Each row was made from one path, in order. Every step used is in the known rows, and no mark comes twice. Write each row's path.
(in the rows, 128 means zero)
Known rows:
pofo/rolo/ropir/pada: [163  88 142 108 102 138 154  86 104 118 123 124 189 119 164 121 128 141
 116  95 118 163 138 118  94 146 126 133 125 105 181 159 133 114 117  73]
sobos/fili/rolo/ropir/pada: [216 126 104  90 138 158 148 154 120  92 154 176 160 164 101 116 115 153
 115  98 117 144 160 116 138 161 135  85 156 162 105 159 128  89 102 136]
fezus/fili/rumike: [165 162  85 169 149 145 128 112 113  80 174 138  57  92 164 132 124 120
 132 148 122 183 111 168 177 124 110 134 130 123  92 179 166 158 136 149]
ropir/pada/pofo/rolo/ruvi: [113  89 136 130  91 108 138 103 139 151 146 106 174 151 170 122 113 113
 142  35 122 169 127  82  99 116 129 126 149 114 127 154 106 114 151  87]
pofo/rolo/ruvi/tipa/meto/pada: [105  53 174 146  91  86 141 127 110 138  98  95 189 121 144 130 139 107
 153 107 179 127 110 106 112 144 125 139 139 141 161 144 136 108 153  98]
radip/rupu: [109 182 103 140 155 180 129 111 116 120 125 160 112 162 111 145 110  78
 104 152 140 146 143 113 114 132 152 105 128 131 101 118 164 135 146 103]
pofo/rolo/ropir/pada/ruvi: [168  84 136 118 106 126 152  83 100 141 130 129 179 111 161 110 126 144
 125 106 117 152 134 120  85 128 131 144 116 100 174 162 125 121 110  73]
radip/fezus/fili/sobos: [137 165  65 140 147 169 164 136 114 130 160 133  90 150 113 117  76 123
 101 181 105 161 118 176 170  78 132 111  78 131 115 145 171 149 131 200]
tipa/meto: [ 84 149 108 160 129 134 132 122 126 137  95 112 126 146 168 131 125 142
  84 125 134 191 134 116 124 172 126 125  98  96 172 150 172 161 129 114]
ropir/rolo/ruvi/tipa/meto/pada/pofo: [ 79  94 209 120  94 119  99 111 170 174  57 107 142 149  88  86 128 170
 143 100 203 100 134 105 118 135 126 134 115 133 131 116  54 131 142 125]
rolo/ruvi: [122 127 134 137 166 113 134 161 137 142 142 109 142 129 112 153 117 100
 129  65 114 150 116  89 153 152 141  95 100 168  95 104 107 179 173 106]
pada/ropir/rolo: [216 152 109  73 103 112 134 118 115 119 101 197  94 136  96 148 181 139
  83 138 120 105 129 137  76 140 113 123  99 132 121  79 114 126  94 127]
viga/tipa/meto/pada/ropir: [ 92 118 133 121 111 130  93 187 118 123  82  92 106 176  86 158 141 134
  54 146 107 153 109 124  92 141 146 135 190 101 211 156 149  99 101 115]
rupu/radip/fezus: [112 172 133  70 191 183 139  82  94  81 168 151 114 173 110 125  62 156
 105 142  94 129 128 121 124 140 122 120  99 101 109 137 108 192 116 164]
pofo/rolo/fili: [136 102 127 115 101 107 192  74  99 114  99 150 167  80 181 118 105  77
 163 139 145 120 122 123  97 131 114 154 103 136 148 134 143  92 127  88]
ropir/pada/pofo/rolo/ruvi/tipa: [ 98  76 157 133  78  95 129 103 151 141 151 105 181 168 168 128 114 127
 148  37 145 150 129  85  90 112 129 136 155 114 128 157  98 107 153  97]
radip/fezus/fili/rolo/ruvi: [147 115  80 111 149 199 152 173 117 151 159 136 125 165 116 118  71 107
 138 183 125 157 102 160 191  86 159 107  88 158 105 139 139 159 135 194]
rolo/ruvi/tipa/viga: [ 81  78 177 144 125  72 106 164 156 131 170  88 138 145 103 163 150 115
 140  56 154 108 122  95 156 141 148 121 115 160  96 120  81 171 195 135]
fezus/fili: [162 148  92 160 137 130 153 130 128 107 173 141  66 103 146 124 108  84
 154 161 112 154 130 151 181 130 129 133 105 152 118 159 143 127 136 133]
viga/tipa/meto: [ 62 133 115 137 116 144  98 172 134 100 108  98 102 177 120 150 122 150
  70 114 141 162 106 115 101 153 136 132 150 110 219 162 147 115 115 105]
sobos/fili: [188 183 100 138 164 129 176 105  93  88 172 191 117 129 135 108 118 120
 124  94 111 129 152 100 130 154 107  90 118 165  90 150 147  96  94 128]
ropir/rolo: [128 171 141 105 143 151 152  83 140 125  77 160 101 129 117  89 127 161
 130 134 161 109 131 122 109 149  97 114  76 135 140  80  93 135 109 107]
viga/tipa/meto/pada/ruvi/rolo: [ 64 104 133 160 121  98  89 181 131 148  79  79 109 167  91 128 113 156
  91 146 131 138 111 137  93 129 136 143 170  91 200 179 137 100  95 109]
fezus/radip/rupu: [147 124 154 149 130 199 143 120 121 127 188 178  69 182 150 158  95  90
 101 168 151 117 119  63 120 180 127 117 130 136  54 151 125 155 112 117]
fili/rolo/pofo/pada: [152 142 104 108 149 180  99 186 158  86 132 127 132  90 129 137 164 114
 163 158 149  92 126 158 187 137 122 113 173 173 106  66 137  98 145 158]
meto/tipa: [105 136 110 105 128 106 143 135 138  86  90 179 144 132 103 124 112 105
 187 142 149 100 126 111 102 117 129  80 134 170 116  82 126 157  86 117]
tipa/meto/pada/pofo: [ 94 120 137 157 110 131 118 126 121 189  62  84 133 123 146  94 122 122
 104 139 113 175 131 117 124 145 146 132 152  80 165 164 151 119 104 118]
pofo/pada/ruvi: [121 193 100 169 141 126 114  88 113 164 177 138  86  56 167 122 168 154
 179 174 109  81 111 153 130  76 133 146  85 110 109 103 170 165 108 127]
pofo/rolo: [158 118 105 130 119 118 184  95  85 100 125 146 144  90 183 115 133  97
 149 122 151 130 103 123  98 151 102 125 107 143 164 126 160  98 115  74]
fili/rolo: [174 122  72  84 151 150 155 195 138  96 110 141 122 140 114 138 121 124
 138 146 150 124 109 143 136 163 137  84 129 170 121  83 134 120 128 115]
viga/tipa: [100 147 111 118 149 141 124 170 126  80 139 119  87 158 106 153 117 133
  97 108 124 127 101 116  95 138 131 116 147 138 184 129 124 107 108  97]
rupu/radip: [126 174 139  83 180 139 133  87 113  54 163 144  94 142 112 139  90 144
 115 115  97 119 142 106 117 175 110 122 123 115 112 131 100 173 129 118]
rolo/fili/sobos: [107 165 111 121 126  80 176 109 153 106  87 130 113 104 104 154  92 108
 102 136 103 123 158 143 116 117 120 136 104 129 103 107 138 126 158 140]
sobos/fili/rolo/pofo/pada/ropir: [229 156  91 105 133 154 123 158 118  70 170 194 136 109 116 126 170 114
 139 124 130  97 150 137 168 140 114 104 179 189  74 122 150  60 105 176]
tipa/meto/pada: [ 85 135 147 158 143 129 129 128 111 171  59  85 134 139 134 122 126 124
  85 164  96 185 140 118 130 160 132 121 148  83 172 143 171 138 116 119]
rolo/pofo: [133 179 140 156 194 153 114 120 141  89 155 135 117  82 151 121 146  88
 120 103 105 116 157 128 171 137  96 130 150 147 104  85 109 111 142 150]
fili/rolo/pofo/pada/ropir: [184 135  98  94 132 171  93 192 150  87 133 141 128  92 119 151 186 113
 146 160 138  87 128 166 177 133 125 121 177 172 101  62 142  94 138 169]
tipa/viga: [121 127 101 139 137 102 137 134 111 125 180 106  71  99 139 130 169  81
 121 100  87 135 123 119 164 146 132 110 109 136 119 123 127 156 153 115]

Write each row's path:
[109 104 122 125  74  91 152  89 148 134 127 110 159 142 162 124 106 117
 128  62 117 162 141 104  89 104 121 138 155 104 131 157 119  95 150  98] : ropir/pada/pofo/rolo/fili/sobos
[162  92  93  88 148 141 137 226 152 120 114 116 147 145  89 155 120 114
 146 109 155 134 106 120 159 163 151  80 134 194 103  81 115 145 165 117] : fili/rolo/ruvi
[112 190 167 138 144 167  96  69 153 139 108 151 100  70 131  77 170 155
 158 151 159  69 149 145 152 101  88 153 112 134 116  68  87 121 122 147] : ropir/rolo/pofo/pada/ruvi
[ 86 120 159 118 108 147  72 176 134 123  67  96 109 164  79 140 154 138
  57 146 124 139 120 126 107 133 128 147 204 104 212 142 125  85 103 130] : viga/tipa/meto/pada/ropir/rolo/pofo
[137 115 109 122  90  83 191  89 110  98  87 137 151  76 156 128 114  88
 137 133 148 123 127 140  96 127 103 148 113 140 149 129 160  83 142  99] : pofo/rolo/fili/sobos
[ 54  99 146 152 114  90  95 172 140 155  69  83 119 162  89 130  98 147
  99 154 129 131 116 138  91 120 141 161 170  87 192 181 126  98  98 117] : viga/tipa/meto/pada/ruvi/rolo/fili
[139 155 149 109  73 125  79 105 138 127 141 151 112  97 122 165 219 171
 148 155 144  66 119 147 123 108 129 145 113 125 112  83 145 138 127 160] : pofo/pada/ropir/rolo/ruvi/tipa
[ 60  87 180 155 121  84 102 157 163 136 132  90 161 169 115 163 126 147
 121  70 175 139 127  92 136 156 145 129 109 141 123 134 105 171 181 135] : rolo/ruvi/tipa/meto
[127 120 117 130 126 154  78 179 167 112 130 120 135 103 132 131 168 143
 164 169 180  81 132 165 173 118 128 144 171 152 118  87 132 104 143 170] : fili/rolo/pofo/pada/ruvi/tipa/meto
[159 184 119 105  87 146  95  90 119 122 135 165  97  79 134 152 218 161
 136 171 119  83 118 158 121 112 122 139 107 117 118  80 167 132 101 147] : pofo/pada/ropir/rolo
[158 142 145 148 197  92 163 127  83 208  99 114  96 101  96  96 115  99
 138 192  53 105 130 133 105  90 140 123 142 108 110  99 125 130  84 106] : meto/pada/ruvi
[119 105 126 129  93 114 148  88 135 140 143 117 159 151 184 115 113 118
 139  56 120 165 129  93  87 117 124 130 149 105 138 154 117 102 131  83] : ropir/pada/pofo/rolo
[115 140 166 107 137 141 132 112 151 147  82 137 124 134  93 103 129 149
 132  97 169 121 128 103 134 146 113 107  79 158 117  84  69 160 149 108] : ropir/rolo/ruvi
[117  54 153 138  86  78 141 128 112 115 145 106 167 106 152 137 156  94
 166  77 182 113 102 107 125 143 122 135 121 160 146 138 120 115 170  95] : pofo/rolo/ruvi/tipa/viga
[ 98 122 108 167 114  11 153 124 182 106  78 128 144 114 102 134  79 157
 148 120 155  99 152 182 104 148  91 137  88 103  76 159 120  99 136 145] : ruvi/rolo/fili/sobos
[112 198 147 167 169 171  82 103 145  97 172 124 115  49 170 128 185 107
 152 130 106  93 151 144 193 116  99 144 156 139 101  80 141 111 145 168] : rolo/pofo/pada
[151 111 151  99 117 161 110 100 152 151 146 114 163 146 129 115 108 178
  93  52  77 172 164 107 106 132 167 126 127  79 140 170  74 149 116 104] : rolo/ropir/pada/pofo
[ 72  95 145 149 114 112  79 177 135 156  78  77 120 165  79 123 112 174
  83 140 121 142 119 142  92 132 149 150 171  77 206 194 121 106  91 111] : viga/tipa/meto/pada/ruvi/rolo/ropir
[148 140  80 131 150 206 128 147 117 160 175 145 107 125 137  99  95 114
 158 218 122 122 109 187 200  47 148 139 101 142 101 135 149 144 118 214] : radip/fezus/fili/rolo/pofo/pada/ruvi
[123  66 156 136  98  86 150 123 115 111 134 119 181 116 155 137 135 108
 165  85 189 113 102 106 108 147 117 133 116 160 147 130 125 112 157  91] : pofo/rolo/ruvi/tipa
[200 163  98 120 150 165 129 150 123  71 168 182 136 107 126 110 150 118
 153 122 140 100 152 131 181 145 110  98 175 191  80 126 148  62 110 167] : sobos/fili/rolo/pofo/pada
[144  90 124 131 117 108 162 126 100 121 126 122 172  96 160 128 135  86
 156  86 155 141  98 103 121 152 118 119 109 166 144 126 139 124 153  73] : pofo/rolo/ruvi
[172 134  78 106 129 210 120 160 113 135 172 153 113 132 126 125 116 108
 134 213 113 129 111 188 197  68 150 132 116 143 101 130 161 132 119 226] : radip/fezus/fili/rolo/pofo/pada/ropir
[ 90  98 176 143 145  85 120 155 160 123 150 106 152 158 103 166 124 136
 142  65 163 109 124  94 135 145 139 117 105 160 100 109  88 165 177 131] : rolo/ruvi/tipa
[208 131 128  73  99 105 123 138 125 133 103 181 113 139  78 159 179 132
  88 112 125 112 123 123  93 143 126 119 103 148 106  83 100 142 121 128] : pada/ropir/rolo/ruvi
[ 95 132 138 172 146 108 129 127 104 206  70  93 120 131 133 105 123 130
  93 174  96 168 135 125 119 128 139 138 134  77 166 148 164 150 105 115] : tipa/meto/pada/ruvi
[ 98 168 160 185 147 127  64 103 147 124 199 115  97  42 161 119 199 114
 168 137 122  56 151 152 186  79 108 175 152 130  91  93 119 121 149 178] : rolo/pofo/pada/ruvi/tipa/viga
[ 96 129 157 157 150  67 148  97 139 158 168 128 130 194 140 151 109 162
 125 110 106 132 148 106  77  88 121 139 119  92 123 124 112 156 132 115] : ropir/pada/ruvi/tipa
[196 101  96  64 138 180 130 192 147 110 106 131 147 138  92 130 119 160
 119 133 133 130 131 147 138 166 162  97 129 146 137 111 107 133 117 119] : fili/rolo/ropir
[ 93  85 147 156  93 121 112 134 116 195  57  71 157 116 146  95 126 109
 114 121 131 178 124 108 129 143 146 137 162  96 168 172 145 116 123 107] : tipa/meto/pada/pofo/rolo/ruvi
[162 142  97 117 152 166  98 183 153 111 141 131 123  82 127 127 162 119
 170 166 147  82 125 164 178 114 127 127 166 171 100  68 130 107 137 158] : fili/rolo/pofo/pada/ruvi
[ 94 125 122 167 133  26 151 105 158 161 129 118 140 169 117 144  88 160
 123 108  95 140 158 138  82  91 106 138 114  84  92 149 122 144 143 118] : ropir/pada/ruvi/rolo/fili/sobos
[118 150 148 119  59 127  66 104 141 136 127 140 121 105 130 162 219 179
 135 154 154  85 122 150 126 116 128 153 116 113 128 100 156 142 129 163] : pofo/pada/ropir/rolo/ruvi/tipa/meto
[154  72 154 120  94 112 144  83 108 135 137 129 185 126 159 116 128 158
 133 103 141 130 136 125  75 122 132 154 122  98 177 165 116 115 110  82] : pofo/rolo/ropir/pada/ruvi/tipa
[124 162 127  86 174 183 134  90 100  80 186 149  95 164 110 119  54 137
 118 161  95 138 129 135 154 127 126 134 105 107 108 164 110 183 126 177] : rupu/radip/fezus/fili
[114 148 126 151 165  88 156 101 123 169 162 129 124 173 144 142 105 137
 112 108  72 158 143 102  91  95 122 125 114  96 119 118 126 166 129  98] : ropir/pada/ruvi
[ 79 109 150 176 129  75 124 120 123 212  50  91 141 126 128 102 104 136
 115 182 108 153 145 142 114 125 134 157 129  66 145 170 147 137 105 127] : tipa/meto/pada/ruvi/rolo/fili
[146 133 125  59 162 204 115 114 112  82 172 143 112 170  88 117  55 160
 115 167 101 137 134 147 160 133 146 134 118 111 113 169  94 181 124 181] : rupu/radip/fezus/fili/rolo/ropir
[134  58 176 134  98  91 127 133 107 186 102  78 140  84 117  82 139  77
 171 112 119  95 114 112 120 109 148 137 188 122 120 145  92  73 118 110] : meto/pada/pofo/rolo/ruvi/tipa/viga
[ 93 118 136 163 142  42 150  96 150 174 138 128 150 171 138 137  82 151
 138 114  94 138 155 128  84  95 116 145 105  81  93 150 109 149 130 111] : ropir/pada/ruvi/rolo/fili
[137 152  86 133 163 194 167 122 100 146 171 151 101 152 143 107  69 110
 126 186 104 157 111 160 171  83 145 120  68 127 116 149 155 158 112 189] : radip/fezus/fili
[153 167 126 109  86 139  85 106 127 136 135 154 109  82 127 159 217 154
 139 153 122  86 117 147 133 113 127 136 108 129 108  82 152 145 124 149] : pofo/pada/ropir/rolo/ruvi
